What can hang from each mark
nesu: lasip riki timob
lasip: nesu
timob: nesu tuge
dekam: depe riki
riki: dekam nesu
depe: dekam kivag
tuge: timob

Each row was made from one small tree. The marks that hang from a mark follow it in brackets, in alphabetical order. Every link used is in the known rows. Write each row's tree.
(in the rows, 128 means zero)
Known rows
depe(dekam(riki(nesu(lasip timob)))): [129 109 121 115  84 117  97 111 122 139 117 133  86 156 118 133 119 108
 122 150  25 117]
nesu(lasip riki(dekam) timob): [153  70 132 128  61 138 124 127 144 111 152 183  94  97 123 110 112 120
 153 142 107  82]
depe(dekam kivag): [101 137  93 165 152 111 112 102 116 125 103 105  83 145 162 184 132 148
 113 108 129 168]
tuge(timob(nesu(lasip))): [157 103  80 106 113 121 129 105 154  89 139 118 159 137 128  63 145 178
 146 114  82 115]
tuge(timob(nesu)): [155 129  92 113 107 141 145 125 152  93 124  90 173 146 137  86 156 169
 131 109  99 123]
tuge(timob): [132 128 113 123 111 146 146 124 145 128 114 102 155 120 142 103 124 130
 140 101 129 120]
riki(dekam(depe) nesu(lasip timob)): [138 114 113 121  91 135 130  98 160 100 161 204 123  95 126 160 118  79
 142 138  49  78]
dekam(depe(kivag)): [120 159  95 165 169 122 134  87 154 128 129 146 121 104 145 182 125 124
 127 101 126 143]
depe(dekam(riki(nesu(timob))) kivag): [108 136 134 163 116 132 119  98 119 147  86  97  77 149 140 189 138  94
  98 133  49 150]
depe(dekam(riki)): [121 132  95 127  98 126  94 140 127 158  82 119  97 148 132 159 137 129
 117 127  97 167]
nesu(lasip): [128 104 114 116 131 108 118 107 129 126 140 158 116 124 121 105 117 137
 139 131 112 121]
lasip(nesu(timob)): [136 132 176 123 105 149 117 141 114 125 158 136 135  98 126  92 120 114
 141 150  72 103]
riki(dekam(depe) nesu(timob(tuge))): [135 136  98 129  88 152 169 120 159 107 136 139 169  99 153 162 124  67
 134 137  53  76]
dekam(riki(nesu)): [142 132 142 120  92 135 123 110 118 137  99 137 125 142  93 157 148  84
 105 155  75 141]
nesu(lasip riki): [167  86 113 129  97 119 119 110 121 116 137 160 108 130 112  92 114 157
 146 142 133 112]
timob(nesu(lasip riki(dekam))): [182  62  90 114  66 126 114 104 143  74 142 181 115 123 113 113 157 170
 138 151 107 117]
depe(dekam(riki) kivag): [104 138  92 163 132 120 106  97 130 165  73 118  74 139 146 189 144 131
 106 112 103 190]
riki(dekam nesu(lasip)): [136  90 117 110  91 125 113  85 119  86 139 194 117 117 109 164 144  99
 127 147  86 124]
dekam(depe riki(nesu(lasip timob))): [148 130 123 121  99 123 124  99 152 142 141 172 123 118 105 133 118  80
 138 145  24  99]
depe(dekam(riki(nesu)) kivag): [111 136 106 156 120 120 109  84 110 141  74 117  80 151 136 208 160 109
  88 130  78 180]
depe(dekam(riki(nesu(lasip))) kivag): [116 116  88 144 129  97  98  56 108 136  93 142  65 154 123 186 143 124
 105 132  57 176]
nesu(lasip riki(dekam) timob(tuge)): [149  74 101 124  56 136 157 121 149 126 142 151 121  92 150  92  99 123
 166 151  98  75]

Write each row's tree
[117 150 122 165 126 147 141  86 159 103 137 171 120  85 153 216 134  70
 120 127  72 105] => riki(dekam(depe(kivag)) nesu(timob))
[120 163  95 165 142 125 130  96 163 160  98 165 107  96 136 190 142 101
 125 108 106 164] => dekam(depe(kivag) riki)
[131 121  85 142 137 116 124  51 149  85 136 214 102  91 134 220 145  96
 125 124  82 132] => riki(dekam(depe(kivag)) nesu(lasip))
[139 110 122 112  80 116 155 105 132 155 123 121 138 126 125  92 107  82
 139 164  23  98] => dekam(riki(nesu(lasip timob(tuge))))
[168 110 151 127  62 158 156 141 114 125 139 108 159  96 132  57 104 130
 147 164  81  82] => lasip(nesu(riki timob(tuge)))
[133  89 144 114  86 131 127 107 127  99 155 180 113 108 123 137 115  87
 135 157  58  86] => riki(dekam nesu(lasip timob))
[124 142  98 155 133 138 135  71 149  89 126 181 118  93 137 236 154  84
 109 119  97 142] => riki(dekam(depe(kivag)) nesu)
[162  99 103 131  71 145 129 120 171 109 160 202 109  84 126 126 112 116
 165 128  99  66] => nesu(lasip riki(dekam(depe)) timob)
[170 115  73 162 107 139 135  82 165  80 124 169 123 101 143 192 171 155
 125 123 119 133] => timob(nesu(riki(dekam(depe(kivag)))))
[188 104  88 125  82 121 159 124 135 104 120  82 167 149 133  74 142 180
 126 152 108 109] => timob(nesu(riki) tuge)
[196  84  58 119  79 126 118  98 164  67 152 203 128 114 116 133 149 166
 144 137 102 101] => timob(nesu(lasip riki(dekam(depe))))
[131 111 120 111 113 110 159 107 126 125 145 110 153 132 141  77  97 106
 136 157  36  77] => riki(nesu(lasip timob(tuge)))
[145 140 102 125  97 145 130 102 145  90 132 178 139 105 120 206 153  80
 121 132  95 114] => riki(dekam(depe) nesu)
[116 109 114 111 117 108 154 125 147 143 151 109 147 111 158  62  88 124
 159 140  79  84] => nesu(lasip timob(tuge))
[147 157 135 136  96 151 130 124 154 151 124 143 133 116 111 155 132  73
 121 142  40 105] => dekam(depe riki(nesu(timob)))
[153  87 110 128  82 116 157 122 138 142 140 116 133 120 143  49  84 142
 159 155  90  69] => nesu(lasip riki timob(tuge))
[142 113 157 116  88 117 118 105 130 144 132 157 108 132 100 109 118  88
 126 161  34 102] => dekam(riki(nesu(lasip timob)))
[184  68  73 110  45 147 128 108 157  71 135 156 142 120 127  87 152 173
 146 122 106 102] => tuge(timob(nesu(lasip riki(dekam))))
[170 118 133 138  51 179 125 136 140 101 160 197 130  62 119 133 127 105
 154 145  81  82] => lasip(nesu(riki(dekam(depe)) timob))
